What can hang from each mark:
Q: G J
Z: W
T: J
V: J N
C: V
N: H
U: C W
J: H K U V Z
W: U
K: J

Known rows, with every way that one mark hangs from another:
{Q J}: [ -1  24 -15  -6   0  43 -10   7  -4 -30  -4  -2  19 -23 -10 -17  -3  -4
   5  11  -6  -5 -13  -7   1   3   2 -16 -11  -7 -15  14   1  -8 -19 -16
 -21  -1  -7  -7  10   9 -19]
{K J}: [ -2  22 -12 -11   2  22  -3  12 -22 -31  22  23  43 -23   0 -18  -1   7
   0  18  13  -3  -9  -4  13  26  14 -17 -13 -11  -4  14  -5  -5  -9   7
 -11  10   1  11  -2  -3 -22]
{W {U {C {V {J Z}}}}}: [ 15  13  24 -27   3   4  30  37 -18 -25  14  11   7  -1 -34  15 -24 -20
  18 -50  24 -16 -13 -17  -3 -26   5  16  23  53 -13   2 -25 -12  15 -10
 -36   9 -21  38  35  -2  -7]
{J H U V {Z W}}: [-10  -1  -3  -7  17  -1  17  13 -40 -33  -8   5  26  -4  -3  -1 -20 -81
  22 -72  50  -2 -19  -6 -10   6   7 -22   7  30 -22 -28 -11 -16 -18  14
   0 -22 -52  25  19 -43 -10]
{Q G {J U Z}}: [ 13  35 -35  -3 -20  39   2  -1 -32 -44 -23 -21  47 -28 -14 -52 -30 -33
 -14 -15  22 -19 -15  18  -2  -4  35 -21 -17   0 -29  11   2 -24 -35  -3
 -39 -24 -44  21  27  11 -35]
{C {V {J K}}}: [ -5  17 -14 -11   0  -2  -1  -2 -23  12  -5  23  11  -1 -31  15 -38   5
  19  -1 -26   8  -4  -6  -7 -23   2 -11   9  14   3  -1 -18  -4   9 -22
 -29 -15  -6  28  17  -8  -3]
{J K Z}: [ -6  11  -4   2 -10  20  14  -5 -36  -7  11  20  22  -6 -16  -9  -4 -24
   1 -15   8  -1  -6   4   6   6  40 -24 -11   0   2   3  -8 -21   5   6
  -3 -14 -30  11  33 -16 -28]
{T {J H {U W} Z}}: [ 18  30 -16 -20  10  11   8  25 -54 -57   2  41  44  -2  -7 -16 -21 -71
   2 -55  72  14 -13  -9  -8  22  18 -21 -29  11 -12  20 -16  -5   9  20
  -5 -15 -39  11  -6 -54 -12]
{C {V J}}: [ -1  11 -15  -9  11  -2  10  16 -15   3 -11   8  13  -1 -39  30 -38   5
  23  -6 -11   3 -19 -10  -4 -14 -12  -6  11  19 -21  -9 -21  -9  -3 -20
 -33 -12  -5  25  14   3  12]
{K {J {U C} Z}}: [ 24  38  -9 -34  -8  20  14  14 -56 -46  23  20  53 -33   9 -34  -9 -51
 -11 -18  47  -5  -4   2  14  21  51 -13 -17  -1 -18   5  -3 -10   7  38
 -26   5 -17  44  17  -2 -41]
{T {J K {V N}}}: [ 10  34  20  -6  17  34 -20  -6 -28 -10  22  44  16 -46 -15 -15 -21 -38
   9 -26  18 -14 -12  -7   8  17  15 -15 -26  -2   9  21   6 -18 -39 -17
  10 -17 -10  32  -1 -41 -22]
{V {J {U W}}}: [ 13  34 -15 -17  22  -3  -9  10 -40 -41  -8   9  25 -12 -12  14 -27 -12
  24 -16  23  37   7 -20 -16   6  18   5 -28   2 -47  -1 -13   2  -6  18
 -47   4  -9  -6   3  -6 -10]
{J H {Z W}}: [-29   5   5  -1   7  -6  11  15 -18 -26   4  15  17  24 -17  -1  -6 -40
   4 -45  40   2 -12  -7 -16  16  -1 -29  16  29 -20  -9 -17 -13   9  -2
  -5 -17 -45   1  14 -36 -16]
{J V}: [  0  -5   6  -9  26  25  16   8 -22 -12  -6   7  12 -23 -22   7 -13 -24
  31 -19  -2 -10 -25 -10   5  17  12  -6  -5  -1 -18  -4   6 -16 -29  -9
   2  -5  -8  16  15 -10  -2]
{K {J Z}}: [  6  18 -16  -4 -15  29  15  14 -28 -35  26  16  44 -25  -8 -16  -2 -18
   1  -9  31  -9 -12   7  19  19  23 -22 -13   8  -4   8 -13 -20 -11  18
  -1  -1 -20  29  23  -6 -25]
{U {C V} W}: [ 15  22  29 -45  34  -6   9  14 -25 -27   0  42  34   5   0 -17 -37 -19
  28 -11  -1  16  -4 -27 -18  14  32  -3   5   4 -10   8  -1  34  37  -7
 -55  18  -1  19  -3 -11  -9]
{V {J K} N}: [-10  45   9  -2   3  13 -32 -10 -16  10  15  24   4 -28 -25  -1 -20  -5
  -3  -2  -6   9  13  -9 -11  -2  17  -1 -22   1 -24   9  -5 -19 -17  -6
 -36  -5 -10   6  22  -5 -26]
{W {U {C V}}}: [  2  15  41 -38  25   0  18  36 -14 -23  20  23  26  -5 -11  -5  -2   4
   6 -13   8 -18 -18 -21  -7   0  13   1  11  15   9  16  -9  14  20 -15
 -30  32   1  19   1  -3  -9]
{V J}: [ -3  12 -12  -3  11   8   5   9 -14 -12  -5   1   4  -7 -42  22 -18   3
  18  -4  -1   3 -11 -11  -5   3  -4  -1  -5   7 -39   0 -15 -21 -13  -9
 -26  -3  -4  -2  17   5  -9]
{C {V N}}: [ -6  30  13  -9  10  13 -12  17  -9  11   8  17  38 -19 -14   1 -22  -5
  -3   1  -7  -1 -16 -10  -5   7  12 -12 -17   0  -6   0  -9   2 -12 -12
 -35   0  -8  24   7   2   5]
{N H}: [ 11   0 -19 -24   9  10  27  19 -38 -20   2  14  30   0 -10 -18 -12 -16
   4  18   6  -5 -19 -13   9  31  10 -22  -8  -5   1  25 -10 -13  -2   8
   0  11  13   4  -1 -10 -11]
{Z {W U}}: [-31  12  35   0  28 -12   4  28 -10 -51  19   4  14   6  -6  14  21  34
  11 -19  34   6  -7 -26 -10  14 -10 -19   4  21  -8   1 -10   4 -10 -10
  -3  21  -8 -21  -1 -14 -19]
{U C}: [  3  14  20 -31  27   7  12  10 -24 -17  11  20  19 -10 -17 -15  -5 -19
   2  -2   6 -10 -11 -15  -4  27  27  -6   2  -8 -24  11   8  -1  15   2
 -33  11   3   4   5   1 -26]
{T J}: [  4  16  -6  -7  21  15   7  16 -28 -31  12  24  21 -18 -29   7 -10  -5
   4  -8  26  -5 -25  -9  13  23  -2 -21 -15   0  -7  21  -6 -12 -17 -10
  10 -12   1   7 -11 -21 -13]
{W {U C}}: [  1  17  45 -34  26  12  14  31 -14 -35  29  18  14 -15  -9 -17  16   5
  -2 -10  22 -16 -10 -20  -4  20  20   6  -3   5 -13  24  -3  -1  11  -2
 -22  37   2  -6   7   0 -25]
{Z {W {U {C {V J}}}}}: [-12  21  40 -27  34 -28   9  28  -9 -40  11  18  -4  12 -22  22 -20  14
  29 -37  24   1  -4 -34 -19 -16 -19   5  39  52 -15  -4 -16  13  13 -28
 -43  20  -1  18   6  -8 -11]
{Z {W {U C}}}: [-20  15  57 -26  37 -16   6  27 -15 -54  26  17   8   2  -3  -9  16  14
   8 -27  37  -6   0 -31 -13  21   5  -5  14  24 -13  11  -3  13  10  -8
 -21  33   1 -10   2 -13 -35]
{Z {W {U {C V}}}}: [-13  17  53 -30  38 -21  11  31 -13 -40  16  22  21   9  -5   2  -5  13
  18 -25  24  -3  -9 -30 -12  -1   1  -8  28  34   5   1  -8  26  23 -19
 -29  25  -1  14  -5 -14 -15]
{Q G J}: [  0  26 -14  -9  -5  35  -8  -9  -2 -34 -17 -11  32 -22 -19 -57 -26   5
  -6  13  -8 -23 -15   8 -12   7  15 -16  -2  -8 -22  27   8 -11 -27 -34
 -38  -5 -18  -3   8  11 -29]
{T {J {Z W}}}: [-10  12   4   8  13  -5  17   9 -32 -50  14  16  17   1 -31  17 -10 -18
  14 -47  61   1 -24 -11  13  16  -6 -36   7  36 -10   0 -13 -18 -16  -9
  12 -29 -22  20   7 -35 -20]
{J K {V N} Z}: [  3  21  23   1  -2  34  -1  -7 -27   5  11  22  18 -37 -14 -12 -18 -55
  12 -42  11 -14  -5  -4   2   5  39  -9 -24   6  -4  -4   4 -27 -32   2
  -2 -16 -37  35  40 -20 -24]

Rows:
[  1  49 -10  -4  12  11 -28   9 -29  -7  -3  -4  21 -37 -19  17 -23 -19
  -7 -13  21  15   1 -11  -7   4  13   4 -38   1 -53  -4 -11 -21 -39  18
 -45  -2 -10   8  13   6 -10] -> {V {J U} N}
[ 32  32  -2 -40  18  36  -2  -5 -31 -44 -24  -5  34 -43  -4 -72 -50 -57
   7 -19   4 -34 -14   0 -14   3  34  -1   0  -8 -32  14  25  -7 -32 -20
 -52  -2 -19  32  11   5 -36] -> {Q G {J {U C} V}}
[-20  12  31   2  15   9  -1  11  -8 -19   9  17  15  -9  -6  -5 -22 -72
  16 -73  47 -13 -12 -10 -17  16   3 -12   3  39 -24 -20  -8 -19 -26  -4
  -7 -17 -52  24  21 -42 -13] -> {J H {V N} {Z W}}
[ -7  53 -10 -12   0   7 -41   1 -28   7   7  27  21 -24  -5 -17 -24 -45
 -24 -15  18  11  16  -5 -26  -1  19  -1 -28  -3 -26  10 -16 -12  -9  10
 -45  -8 -29   5   7 -23 -23] -> {V {J H K U} N}
[ 14  51  47 -42  32   4 -16  12 -16 -17  16  47  37 -11   5 -25 -35 -27
  12 -14   7  16   2 -28 -25  19  36   5 -18   2 -15  12   0  32  22   0
 -67  21  -2  23  -3 -10 -11] -> {U {C {V N}} W}
[ -1  37   1  -4   9   7 -15  14  -5  13   2  11  16 -19 -31  24 -42  -3
   8 -11  -9   3  -9  -9  -9 -13  -8   2 -12  19 -27  -6 -20  -9 -18 -17
 -44  -8  -7  28  16   4   6] -> {C {V J N}}
[ 26  28  24 -49  39   7  -3  -7 -60 -41  -2  44  33 -25  20 -38 -30 -61
  32 -26  13  17  12 -22 -19  19  61   2 -18 -19  -8   5  17  21  10  16
 -36  13 -10  17   2 -30 -33] -> {J K {U C W} V}
[  4   5 -12 -25  24  16   5  18 -37 -16 -10  13  32 -17  -1 -11 -19 -66
  10 -29  14  -9 -19  -5  -9  16   9  -8 -11  -7 -20  -5  -2 -11 -18   9
  -7  -4 -29  13   1 -27   1] -> {J H U V}
[ 20  48   3 -57  20   4 -15  22 -43 -60  22  59  62 -17  38 -64 -20 -53
  -7  -9  44  17  12 -15 -23  38  38  -1 -16 -14 -13  27  -2  28  34  30
 -48  32 -11   7 -20 -28 -35] -> {K {J H {U C W}}}
[ 20  -2  -3  -4  12  30  34  14 -35 -36   5  17  17 -26 -43   7 -20 -54
  29 -53  41 -23 -38  -1  23  10   3 -14  -7  24  -8   5  -5 -37 -36  -9
  31 -32 -25  43  21 -36  -7] -> {T {J V Z}}
[-10  25 -19 -21   6   4 -14   3 -42  -7   4  30  39 -10   5 -31  -6 -40
 -20   0  10   6   0  -1 -16  12  27 -25 -19 -23   0  14  -5   0  13  16
 -17  -3 -24  -1  -3 -29 -20] -> {J H K U}
[  4  33 -19 -26  21  -4 -13  17 -32 -34 -13  25  29   2  -7   2 -32 -39
  13 -25  29  31   8 -18 -34  13   7   7 -17   5 -43   8 -19   4   5  14
 -47   2 -25 -13  -3 -24  -4] -> {V {J H {U W}}}
[ 22  34  15 -49  32 -11  -1  18 -47 -35  -7  35  48  -7  13 -18 -36 -35
  18 -12  13  23  -3 -21 -19  10  42  -5 -12  -5 -13   1   0  37  33  16
 -60  16  -2  24 -10 -11 -10] -> {J {U {C V} W}}
[ 32  24  23 -47  46   9   4   9 -51 -46  -8  28  34 -23  13 -21 -29 -62
  34 -35  22  15   0 -28 -15  28  47   8 -17  -8 -26  -2  13  16   2  19
 -37  19  -7  16   2 -20 -19] -> {J {U C W} V}
[ -8  -5   6 -19  17  20   4   1 -19   0   5  40  18  -9 -11 -27 -19 -50
  15 -20  -7 -15 -10  -5 -13  12  12 -11   4  -6   8   9   1 -13   0 -13
   1  -6 -25  11   6 -39 -15] -> {J H K V}
[ -2   8   2   3   0  26   9 -12  -6 -56 -22 -16  18 -15 -18 -38 -40 -39
  30 -50  22 -27 -20   1  -7  -6   8 -23  24  36 -22  -9   6 -23 -48 -40
 -18 -30 -49  27  34 -11 -32] -> {Q G {J V {Z W}}}
[ -8   9 -18 -18  12  -4   7  22  -7  12 -10  20  14  11 -37  16 -42 -22
  13 -17  -4  -3 -18  -8 -18 -12 -24  -1  19  24 -16   0 -27  -6   9 -23
 -33 -12 -19  19   9 -15  16] -> {C {V {J H}}}
[ 21  13   6 -22  19  26  14  15 -29 -11   5  18  25 -29  -5 -22 -28 -50
  17  -9   8 -17 -18 -15   5  32  12  -5 -21   0  -4  17  -1 -22 -36   5
   2   9   4  26   5 -15  -8] -> {J {V {N H}}}
[ 23  62  31 -45  35  -2 -24  15 -39 -26   7  38  52 -20  18 -22 -37 -40
   5 -15  13  23   8 -23 -25  13  46   2 -29  -8 -16   3   3  36  16  20
 -73  21  -6  26  -7  -6 -13] -> {J {U {C {V N}} W}}
[  1  60  -6  -5   3  10 -39  -5 -40   1   6  13  19 -38 -10   1 -24 -22
 -11  -3   8  18  13  -7 -10  -5  28  -4 -39  -8 -27   3  -8 -14 -27  15
 -43  -6 -16   9  15  -2 -29] -> {V {J K U} N}
[ 10  32 -40 -14 -21  37  -3   8 -24 -38 -21  -9  49 -15  -7 -63 -34 -63
 -26 -26  28 -25 -15  19 -19  -1  27 -20 -11   4 -26  20  -4 -25 -18  -8
 -38 -26 -58  14  23  -9 -26] -> {Q G {J H U Z}}
[ -9  16  21 -14  21  30 -10  15  -3   5   7  26  19 -22 -11 -18 -18 -56
   6 -33   9 -20 -16  -8 -18  22   3   3 -15   1 -19   5  -3 -14 -31  -8
 -13  -1 -29  13  11 -26  -5] -> {J H {V N}}
[  9  28 -28 -14  -6  14   3   8 -57 -24  12  41  41 -14 -15 -25 -16 -67
 -21 -39  48  -4 -11   9   0   6  26 -32 -20   2  12  19 -15 -24   4  15
  10 -31 -44  26   1 -55 -25] -> {T {J H K U Z}}
[-16  21 -13 -15   6   7  -8   2 -17   6   5  33   5   4 -29  -7 -23 -22
   2  -6  -3   2   5  -4 -20  -1  -3  -7   3   6 -16  14 -14 -16  11 -14
 -25 -10 -22  -3  14 -26 -17] -> {V {J H K}}
[ 22  27 -10 -26   3   7  18   9 -48 -25  -5  -3  16 -18 -32   4 -27 -59
   5 -41  35  -1  -5  -5  -3  -3  31   5  -5  19 -54  -8  -9 -26   2  26
 -42 -10 -24  31  35   2 -26] -> {V {J {U C} Z}}
[  7  -5   3  -1   0  28  25  -9 -36  -8   4  17  16 -22 -20  -8 -17 -49
  26 -38   2 -14 -13   2  10   2  34 -19  -3   6   1  -7  -1 -28 -15   1
  11 -23 -33  33  37 -26 -22] -> {J K V Z}
[ 24  35  40 -51  15   7  13  45 -22 -18  32  34  36 -14   9 -35 -14 -18
  -8  -1  17 -19 -10 -24  -8  16  17   6  -5  17  17  34 -13  11  16  -1
 -31  42  16  27  -4  -7 -14] -> {W {U {C {V {N H}}}}}
[ -2  13  17  -7   3  37   7  18 -11   2   9  20  20 -24 -17 -16 -19 -81
   4 -58  29 -24 -21  -1 -10  16  16   1 -14  19 -24  -2  -8 -32 -28   1
  -5 -16 -48  28  32 -30  -7] -> {J H {V N} Z}
[  6  25 -26 -19  19  11  -7  26 -41 -30   6  28  44 -15 -12 -10 -13 -46
 -17 -21  46  -3 -22  -5  -2  22  -1 -23 -22  -4 -10  22  -9  -7  -8   8
   3 -14 -13   7 -24 -40  -9] -> {T {J H U}}
[ 19  39 -19 -14  -4  18  -3  12 -54 -65  14  25  64 -25  21 -24 -13 -34
  10 -21  53  26   4  -2   8  24  45 -18 -36  -2 -14   8 -13   3  -1  42
 -20   8 -26  19  12 -13 -29] -> {K {J {U W} Z}}
[ 17  22  -2 -29   7  11  21  15 -52 -27   5   6  37 -17 -11 -11  -9 -59
  -6 -31  35  -6 -13  -2   2  14  50 -11 -15  -2 -34  -5  -1 -13   8  33
 -29  -3 -24  27  24  -4 -27] -> {J {U C} Z}
[ 19  35 -14 -41  -8  18  12  19 -48 -41  24  34  58 -24  15 -54 -15 -78
 -24 -28  54 -13  -3   7  -1  24  40 -12  -7   5 -15  11  -9  -8  20  35
 -26   7 -33  39  13 -19 -37] -> {K {J H {U C} Z}}
[ 23  24 -21 -12 -16   9  22  19 -32   2   2   9  24  -7 -28   3 -50 -47
   8 -23  17  -7 -16  -2   3  -9   0  -6  -5  38 -11   5 -30 -29  -7   4
 -24 -13 -12  52  28  -6   3] -> {C {V {J Z} {N H}}}
[ -9  33   1 -14   6   3 -17  24   2  21   1  25  17  -3 -25   6 -46 -26
  -3 -19  -1  -4  -8  -7 -27  -8 -18   7  -2  24 -20   0 -22  -9  -4 -18
 -48  -9 -24  22   9 -15  13] -> {C {V {J H} N}}
[ 33  15  19 -40  30  14  24   9 -56 -49  -7  22  36 -20   5 -19 -29 -86
  36 -63  42   7  -6 -19  -6  17  55   6 -16   6 -32  -8   8  -1   3  29
 -29   3 -28  36  24 -22 -22] -> {J {U C W} V Z}
[ 33  44  27 -56  26  -2   2  23 -34 -22  12  54  46  -3  18 -45 -48 -43
  13  -3  12  13  -2 -28 -20  28  30  -2 -12   6   2  31  -6  26  27   5
 -52  30  14  28 -13 -17 -12] -> {U {C {V {N H}}} W}
[ -1  31  12 -18   7  36 -19  15  -5 -17  28  41  41 -41  12 -40 -20 -50
  -1 -18  26 -23  -7  -3  -3  30   6   1 -18   3  -4  16  -3 -11 -30   0
 -10  11 -20  28   2 -28 -16] -> {K {J H {V N}}}
[ 11  40  16 -55  27  -6 -15   5 -49 -31   8  59  45   2  27 -54 -21 -58
  -5 -13  20  23  20 -19 -35  24  52 -10 -19 -21  -8  26   4  27  45  22
 -51  20 -20  -5 -11 -40 -37] -> {J H K {U C W}}
[ -8  26 -16 -17  -5  34 -11   2   6 -25 -12   7  33  -8 -14 -67 -29 -21
 -18   5  -5 -27 -17  10 -26  11   5 -14   6  -4 -18  33   3 -11 -13 -39
 -41  -8 -33  -8   2  -6 -22] -> {Q G {J H}}
[ 31  45  25 -39  35  23 -13  11 -47 -33  15  30  30 -57  -6 -20 -30 -72
   2 -40  44 -15 -17 -18   3  24  28   2 -31  -2 -26  10  13 -12 -36   7
 -17  -3  -4  44 -10 -29 -24] -> {T {J {U C} {V N}}}
[-24  15  -4   1  -2 -14   4  -2 -20 -16   4  23  -1  18 -29  -1 -24 -35
  10 -49  30   6   7  -5 -22  -9  -4 -20  25  41 -17  -6 -23 -18  11 -11
 -19 -27 -46   7  28 -41 -27] -> {V {J H K {Z W}}}
[ -1  34 -31 -25   0  15 -12  22 -36 -34  18  29  62 -25  17 -36  -6 -34
 -21   3  33   0  -7   0  -1  27  12 -20 -21 -13  -3  14 -13   2  -1  22
 -16   8 -19  11 -10 -17 -20] -> {K {J H U}}
[  0  43 -18  -5  -8  17 -13  19 -27  -2   3   4  23 -23 -23   1 -25 -69
 -19 -45  42   1  -2   1 -19  -2  15   5 -26  21 -50  -5 -23 -34 -20  22
 -36 -17 -49  18  27 -15 -14] -> {V {J H U Z} N}
[  2  21   6 -43  11  -8   3   7 -20  15   5  50   9  11 -20 -22 -49 -41
   3 -16 -17  -6   2 -11 -26 -14   6   3  29  19  -3   9  -7   7  44 -25
 -49  -2 -16  31  10 -26 -13] -> {U {C {V {J H K}}}}
[ 18  12   2 -27   2   1  31  12 -26  -6  -5  13   8   2 -41  16 -44 -39
  23 -40   8 -12 -16  -8  -3 -22  13   5  22  40 -30 -10 -17 -15  19  -8
 -45 -13 -21  50  39   1  -6] -> {U {C {V {J Z}}}}
[ 13  29 -22 -17   3   4   3  20 -40 -37 -13  18  29   6 -16  -2 -33 -62
  15 -52  48  25   6  -8 -26   4  20   4 -16  20 -44   2 -25 -12   8  24
 -42 -10 -46   6  21 -28  -8] -> {V {J H {U W} Z}}
[ 19   0  -1  -4   3  31  25  -3 -42 -26   8  35  13 -29 -31  -4 -24 -55
  24 -48  28 -18 -26   2  21   4  17 -23  -6  16  13   8  -3 -35 -22  -9
  30 -33 -27  44  22 -45 -22] -> {T {J K V Z}}
[  7  41 -19 -32  11   7 -20  22 -39 -55  18  47  65 -16  33 -43 -15 -34
  -2  -4  44  22   9 -12 -17  36  26 -14 -29 -15  -8  22 -10  22   9  28
 -29  20 -18  -2 -16 -28 -23] -> {K {J H {U W}}}
[  1   8 -13  -7   2  20  21  28 -27 -27  13  31  27   0 -41 -10 -15 -52
  -6 -47  50 -15 -29   3   5  18  -3 -21  -4  19  -7  22 -17 -27  -1  -2
  14 -27 -37  18   5 -46 -10] -> {T {J H Z}}
[  8  30   0 -51  17  -9  -6   9 -46   4   4  48  43   0   9 -39 -31 -59
 -15  -7  -4  -2   0  -6 -23  -2  36 -18   5  -7  11   8  -2  20  40   4
 -45   2 -21  32  -6 -28 -16] -> {J H K {U {C V}}}
[ -1  35 -12 -10  -9  32 -18 -20 -10 -25 -10  10  25 -22 -11 -69 -30   2
 -12  20 -22 -18   0  11 -14   1  29 -27  -2 -16   3  35  11  -6 -16 -36
 -37 -12 -19  -2   8   2 -42] -> {Q G {J K}}
[ 32  24 -10 -16 -15  41  21  14 -41 -31  25  28  46 -44  11 -43 -28 -68
  13 -21  42 -25 -16   1  21  33  23 -12 -20  16  12  16 -12 -34 -35  21
  14   5 -13  57  21 -18 -25] -> {K {J {V {N H}} Z}}
